Known rows, with every way that one mark hangs from another
dovub[buze[kegane napeb zeku]]: [ 0.14,  0.03,  0.43, -0.01, -0.10,  0.02, -0.06, -0.04, -0.13,  0.51,
  0.00,  0.22, -0.27, -0.07,  0.12,  0.04,  0.08, -0.20,  0.14, -0.09,
  0.15,  0.10,  0.36]
dovub[buze[kegane kepad zeku] gari]: [ 0.17,  0.17,  0.79,  0.11, -0.10,  0.19,  0.04, -0.06, -0.14,  0.17,
 -0.05,  0.24, -0.16, -0.08,  0.01, -0.31,  0.05, -0.25, -0.03, -0.22,
  0.20, -0.16,  0.31]
kepad[buze[dovub kegane napeb zeku]]: [ 0.25, -0.18,  0.49,  0.07,  0.01,  0.03, -0.37,  0.00,  0.09,  0.20,
  0.17,  0.28, -0.32, -0.10,  0.17,  0.14, -0.04, -0.35, -0.01, -0.05,
  0.08,  0.16,  0.24]
kepad[buze[kegane napeb nonev sekige]]: [ 0.05, -0.12,  0.23,  0.09, -0.07, -0.03, -0.38,  0.00, -0.03,  0.07,
  0.20,  0.21, -0.23, -0.09,  0.23,  0.10, -0.07, -0.29, -0.07, -0.36,
  0.48,  0.29,  0.10]
nonev[pakezi[sinis]]: [-0.24,  0.05, -0.04,  0.09, -0.07, -0.06, -0.01,  0.17, -0.22, -0.01,
  0.11, -0.01, -0.10,  0.06, -0.09, -0.17, -0.11, -0.04, -0.02, -0.09,
 -0.18,  0.06, -0.08]
kepad[buze[sekige]]: [ 0.07, -0.01,  0.11,  0.03, -0.05, -0.08, -0.20,  0.03,  0.00, -0.08,
  0.00,  0.29, -0.12, -0.12,  0.04,  0.07,  0.03, -0.12, -0.02, -0.05,
  0.40,  0.12, -0.08]
buze[dovub[gari] kepad sekige]: [-0.07,  0.16,  0.38,  0.25,  0.18,  0.07, -0.21,  0.08, -0.04, -0.37,
 -0.08,  0.08, -0.14, -0.08,  0.04, -0.14, -0.03, -0.22, -0.17, -0.24,
  0.06, -0.12, -0.17]
pakezi[sinis]: [-0.16,  0.06,  0.04,  0.01,  0.04, -0.07,  0.03,  0.08, -0.08,  0.03,
  0.03, -0.05, -0.12,  0.02, -0.06, -0.15,  0.00, -0.04, -0.07,  0.01,
 -0.19,  0.02, -0.09]
kepad[buze[kegane napeb]]: [ 0.24, -0.09,  0.15, -0.03, -0.12,  0.03, -0.17, -0.07,  0.05,  0.17,
  0.08,  0.11, -0.05, -0.03,  0.19, -0.01, -0.08, -0.21,  0.00, -0.20,
  0.15,  0.14,  0.15]
kepad[buze[kegane napeb nonev zeku]]: [ 0.09, -0.25,  0.46,  0.06, -0.04,  0.03, -0.39, -0.05,  0.00,  0.26,
  0.27,  0.25, -0.29, -0.07,  0.15,  0.14, -0.05, -0.31, -0.02, -0.26,
  0.27,  0.25,  0.30]
kegane[buze[napeb]]: [ 0.08, -0.03, -0.04,  0.00, -0.03, -0.06, -0.08, -0.13, -0.05,  0.20,
  0.05,  0.17, -0.08,  0.06,  0.15, -0.11, -0.08, -0.17,  0.02, -0.23,
  0.09, -0.06,  0.04]
kepad[buze[nonev]]: [ 0.02, -0.14,  0.26,  0.05, -0.05, -0.04, -0.27, -0.02,  0.00, -0.06,
  0.20,  0.17, -0.16, -0.07, -0.01,  0.03,  0.04, -0.17, -0.11, -0.15,
  0.22,  0.07,  0.08]
kegane[buze[nonev sekige]]: [-0.10, -0.01,  0.12,  0.13, -0.05, -0.10, -0.22,  0.01, -0.10, -0.08,
  0.19,  0.35, -0.25, -0.03,  0.15, -0.09, -0.04, -0.21, -0.09, -0.25,
  0.61,  0.06, -0.02]
kepad[buze]: [ 0.15, -0.07,  0.16, -0.01, -0.07, -0.01, -0.12, -0.03,  0.03, -0.02,
  0.03,  0.18, -0.04, -0.05, -0.02, -0.01,  0.02, -0.11, -0.04,  0.01,
  0.16,  0.01,  0.04]
buze[kegane napeb]: [ 0.11, -0.03,  0.02,  0.00, -0.06,  0.08, -0.05, -0.05,  0.03,  0.21,
  0.05, -0.09,  0.00,  0.04,  0.22,  0.00, -0.11, -0.12,  0.03, -0.21,
  0.00,  0.15,  0.12]
lituz[buze[zeku]]: [ 0.11,  0.01,  0.39, -0.08,  0.00, -0.02, -0.14,  0.07,  0.03,  0.24,
  0.07,  0.21, -0.15, -0.08, -0.15,  0.11,  0.14, -0.09,  0.03,  0.06,
 -0.02, -0.05,  0.21]
dovub[buze]: [ 0.08,  0.13,  0.23, -0.02, -0.13, -0.05,  0.09,  0.03, -0.14,  0.19,
 -0.07,  0.15, -0.14, -0.05,  0.00, -0.07,  0.15, -0.06,  0.05,  0.04,
  0.12, -0.07,  0.15]
lituz[buze]: [ 0.14,  0.10,  0.22, -0.11, -0.07, -0.02, -0.04,  0.07,  0.05,  0.10,
  0.04,  0.07,  0.00, -0.05, -0.08, -0.01,  0.10, -0.05, -0.03,  0.03,
 -0.05, -0.08,  0.12]
dovub[gari]: [-0.01,  0.04,  0.27,  0.16,  0.05,  0.12,  0.09, -0.10, -0.10, -0.14,
  0.02, -0.11,  0.11, -0.04,  0.00, -0.12, -0.03, -0.06,  0.00, -0.17,
  0.03, -0.07, -0.09]
kegane[buze]: [ 0.10,  0.02,  0.04,  0.01, -0.10, -0.04, -0.01, -0.06,  0.01,  0.06,
  0.07,  0.27, -0.07,  0.03,  0.08, -0.19, -0.05, -0.14, -0.03, -0.08,
  0.28, -0.10,  0.01]
buze[dovub kepad nonev zeku]: [-0.14, -0.12,  0.49,  0.11,  0.19,  0.00, -0.47,  0.12,  0.05, -0.07,
  0.16,  0.24, -0.44, -0.03, -0.07,  0.04,  0.02, -0.28, -0.23, -0.10,
 -0.18, -0.08,  0.22]
buze[zeku]: [-0.02, -0.10,  0.19,  0.01,  0.08,  0.00, -0.09,  0.00, -0.02,  0.14,
  0.04,  0.16, -0.16, -0.05, -0.06,  0.13,  0.02, -0.05,  0.06,  0.05,
  0.02,  0.04,  0.11]
lituz[buze[napeb sekige]]: [ 0.04,  0.09,  0.09, -0.04,  0.05, -0.08, -0.20,  0.09, -0.03,  0.16,
 -0.03,  0.10, -0.08, -0.07,  0.02,  0.16,  0.07, -0.10,  0.04, -0.17,
  0.04,  0.08,  0.02]

Rows
[-0.05, -0.09,  0.22,  0.11, -0.02, -0.08, -0.34,  0.04, -0.05, -0.14,
  0.16,  0.26, -0.22, -0.12,  0.03,  0.10,  0.03, -0.19, -0.10, -0.17,
  0.46,  0.18, -0.01] => kepad[buze[nonev sekige]]
[-0.02, -0.07,  0.32,  0.10,  0.06,  0.09, -0.41,  0.09,  0.08,  0.01,
  0.19,  0.00, -0.27,  0.05,  0.21, -0.06, -0.10, -0.35, -0.27, -0.35,
 -0.19,  0.02,  0.23] => buze[dovub kegane kepad napeb nonev]
[-0.07, -0.19,  0.27,  0.19,  0.00, -0.07, -0.48,  0.08, -0.14, -0.06,
  0.30,  0.13, -0.33, -0.03,  0.06,  0.12, -0.06, -0.31, -0.09, -0.25,
 -0.06,  0.10,  0.12] => kepad[buze[dovub napeb nonev[pakezi]]]
[-0.01, -0.06,  0.49,  0.00,  0.03, -0.03, -0.28,  0.10, -0.02,  0.17,
  0.23,  0.22, -0.26, -0.11, -0.13,  0.15,  0.12, -0.15, -0.05, -0.04,
  0.04,  0.01,  0.28] => lituz[buze[nonev zeku]]
[ 0.13, -0.17,  0.45,  0.13, -0.03,  0.02, -0.41,  0.03,  0.06,  0.03,
  0.30,  0.12, -0.29, -0.07,  0.22,  0.06, -0.05, -0.37, -0.14, -0.21,
  0.13,  0.17,  0.22] => kepad[buze[dovub kegane napeb nonev]]
[ 0.04,  0.11,  0.01, -0.01, -0.06, -0.07, -0.15,  0.02,  0.02, -0.03,
 -0.08,  0.42, -0.14,  0.04,  0.08, -0.27, -0.06, -0.18, -0.16, -0.25,
  0.39, -0.12, -0.07] => kegane[buze[kepad sekige]]
[-0.11,  0.02,  0.15, -0.01,  0.12, -0.03, -0.27,  0.08,  0.00,  0.02,
 -0.13,  0.33, -0.21, -0.04, -0.08,  0.05,  0.02, -0.11, -0.05, -0.14,
  0.15,  0.02,  0.01] => buze[kepad sekige zeku]
[-0.18, -0.13,  0.31,  0.01,  0.10,  0.01, -0.34,  0.03, -0.01,  0.04,
  0.09,  0.21, -0.28,  0.02, -0.12,  0.00,  0.01, -0.16, -0.16, -0.19,
 -0.06, -0.06,  0.21] => buze[kepad nonev zeku]
[ 0.02, -0.01,  0.17,  0.08,  0.00, -0.10, -0.18, -0.02, -0.05,  0.11,
  0.05,  0.52, -0.27, -0.07,  0.07, -0.01, -0.02, -0.18,  0.04, -0.10,
  0.57,  0.05,  0.00] => kegane[buze[sekige zeku]]
[-0.08,  0.07,  0.21,  0.05, -0.06,  0.07, -0.30,  0.13,  0.04, -0.10,
  0.09,  0.21, -0.18, -0.02,  0.14, -0.12, -0.08, -0.21, -0.24, -0.34,
  0.38,  0.15,  0.11] => buze[kegane kepad nonev sekige]
[ 0.18,  0.14,  0.80,  0.17, -0.12,  0.16,  0.10, -0.08, -0.19,  0.21,
  0.04,  0.18, -0.16, -0.14,  0.07, -0.18,  0.07, -0.22,  0.11, -0.12,
  0.36, -0.04,  0.27] => dovub[buze[kegane zeku] gari]
[ 0.11,  0.02,  0.01, -0.09, -0.05,  0.11, -0.14, -0.02,  0.07,  0.20,
 -0.07, -0.02, -0.01,  0.10,  0.15, -0.17, -0.12, -0.16, -0.11, -0.32,
 -0.16,  0.01,  0.15] => buze[kegane kepad napeb]
[ 0.00, -0.03,  0.33,  0.10,  0.01, -0.03, -0.32,  0.05,  0.05, -0.10,
  0.19,  0.32, -0.35,  0.06,  0.08, -0.26, -0.05, -0.32, -0.31, -0.24,
  0.11, -0.21,  0.11] => kegane[buze[dovub kepad nonev]]
[ 0.09, -0.09,  0.50, -0.02, -0.04,  0.05, -0.33,  0.03,  0.02,  0.37,
  0.27,  0.15, -0.26, -0.07,  0.06,  0.15,  0.04, -0.25, -0.02, -0.21,
  0.04,  0.14,  0.40] => lituz[buze[kegane napeb nonev zeku]]
[ 0.14,  0.01,  0.56,  0.02,  0.07, -0.01, -0.24,  0.15,  0.09,  0.12,
  0.14,  0.25, -0.27, -0.11, -0.09,  0.13,  0.15, -0.18, -0.03,  0.14,
 -0.10, -0.07,  0.21] => lituz[buze[dovub zeku]]
[-0.09,  0.02,  0.18,  0.03,  0.06, -0.09, -0.34,  0.09, -0.07,  0.11,
  0.15,  0.09, -0.18, -0.09,  0.03,  0.18,  0.10, -0.17, -0.03, -0.28,
  0.10,  0.12,  0.10] => lituz[buze[napeb nonev sekige]]
[-0.02,  0.07,  0.45,  0.13,  0.08, -0.08, -0.38,  0.23, -0.01, -0.13,
  0.22,  0.21, -0.30, -0.15,  0.01,  0.15,  0.13, -0.23, -0.16, -0.06,
  0.20,  0.06,  0.08] => lituz[buze[dovub nonev sekige]]
[ 0.08, -0.06,  0.34,  0.11, -0.12, -0.01, -0.31,  0.06,  0.02, -0.06,
  0.22,  0.29, -0.20, -0.13,  0.18,  0.02, -0.03, -0.24, -0.12, -0.21,
  0.63,  0.26,  0.09] => kepad[buze[kegane nonev sekige]]
[ 0.08, -0.05,  0.29, -0.08,  0.06, -0.04, -0.21,  0.00, -0.01,  0.36,
  0.04,  0.13, -0.15, -0.06, -0.09,  0.19,  0.09, -0.13,  0.09, -0.06,
 -0.18,  0.01,  0.22] => lituz[buze[napeb zeku]]
[-0.02, -0.02,  0.18,  0.00,  0.07,  0.05, -0.33,  0.02,  0.04,  0.24,
 -0.08,  0.27, -0.21, -0.02,  0.15,  0.04, -0.09, -0.23, -0.02, -0.35,
  0.13,  0.17,  0.13] => buze[kegane kepad napeb sekige zeku]
[-0.02,  0.00,  0.62,  0.20,  0.21,  0.14, -0.22,  0.00, -0.01, -0.15,
  0.01,  0.12, -0.22, -0.07, -0.07, -0.11,  0.01, -0.25, -0.12, -0.12,
 -0.21, -0.21,  0.06] => buze[dovub[gari] kepad zeku]
[-0.09,  0.07,  0.78,  0.18,  0.03,  0.10, -0.14, -0.05, -0.25,  0.08,
  0.04,  0.19, -0.28, -0.10, -0.12, -0.20,  0.13, -0.24, -0.06, -0.30,
  0.10, -0.19,  0.26] => dovub[buze[kepad nonev zeku] gari]
[ 0.12,  0.11,  0.44,  0.17,  0.02,  0.08, -0.11, -0.05,  0.02, -0.19,
  0.05,  0.22, -0.15,  0.02,  0.07, -0.40, -0.07, -0.31, -0.21, -0.25,
  0.06, -0.33, -0.02] => kegane[buze[dovub[gari] kepad]]
[ 0.04,  0.06,  0.50,  0.00,  0.03, -0.01, -0.37,  0.19,  0.10, -0.07,
  0.16,  0.14, -0.26, -0.03, -0.09, -0.07,  0.13, -0.24, -0.31, -0.11,
 -0.21, -0.19,  0.21] => lituz[buze[dovub kepad nonev]]
[-0.11, -0.10,  0.29,  0.15,  0.02, -0.11, -0.32,  0.02, -0.10,  0.06,
  0.21,  0.51, -0.38, -0.08,  0.07,  0.01, -0.02, -0.25, -0.04, -0.23,
  0.64,  0.10,  0.08] => kegane[buze[nonev sekige zeku]]
[ 0.21,  0.18,  0.30, -0.04, -0.14,  0.04, -0.10,  0.14,  0.08,  0.09,
  0.06,  0.21, -0.06, -0.11,  0.11,  0.00,  0.03, -0.12, -0.05, -0.07,
  0.37,  0.10,  0.10] => lituz[buze[kegane sekige]]
[ 0.00, -0.07,  0.56,  0.34,  0.10,  0.17, -0.23, -0.03, -0.07, -0.09,
  0.32, -0.18, -0.17, -0.06,  0.26, -0.03, -0.13, -0.35, -0.12, -0.38,
  0.02,  0.11,  0.14] => buze[dovub[gari] kegane napeb nonev]
[ 0.22,  0.07,  0.64,  0.26, -0.04,  0.11, -0.21,  0.04,  0.02, -0.26,
  0.15,  0.24, -0.16, -0.20,  0.22, -0.08, -0.06, -0.33, -0.09, -0.15,
  0.55,  0.13, -0.05] => kepad[buze[dovub[gari] kegane sekige]]
[-0.16, -0.21,  0.25,  0.14, -0.06,  0.08, -0.36,  0.04, -0.17,  0.26,
  0.34,  0.11, -0.29,  0.01,  0.14,  0.13, -0.17, -0.22,  0.04, -0.36,
  0.08,  0.27,  0.33] => buze[kegane napeb nonev[pakezi] zeku]
[ 0.09, -0.02,  0.63,  0.25,  0.08,  0.05, -0.13, -0.07, -0.06, -0.04,
  0.18,  0.32, -0.27, -0.08,  0.07, -0.15, -0.05, -0.32, -0.03, -0.09,
  0.26, -0.15,  0.04] => kegane[buze[dovub[gari] zeku]]
[ 0.00, -0.06,  0.18,  0.07,  0.05,  0.01, -0.24,  0.00, -0.02,  0.27,
  0.03,  0.20, -0.21, -0.08,  0.20,  0.21, -0.07, -0.19,  0.11, -0.23,
  0.30,  0.31,  0.12] => buze[kegane napeb sekige zeku]
[-0.11, -0.07,  0.36,  0.05,  0.13, -0.10, -0.43,  0.08, -0.09,  0.23,
  0.16,  0.22, -0.31, -0.13, -0.03,  0.31,  0.12, -0.21,  0.03, -0.25,
  0.14,  0.19,  0.20] => lituz[buze[napeb nonev sekige zeku]]
[-0.12,  0.00,  0.10,  0.05,  0.03,  0.04, -0.37,  0.06, -0.01,  0.06,
  0.07,  0.09, -0.19,  0.02,  0.20, -0.05, -0.11, -0.24, -0.18, -0.50,
  0.20,  0.18,  0.11] => buze[kegane kepad napeb nonev sekige]
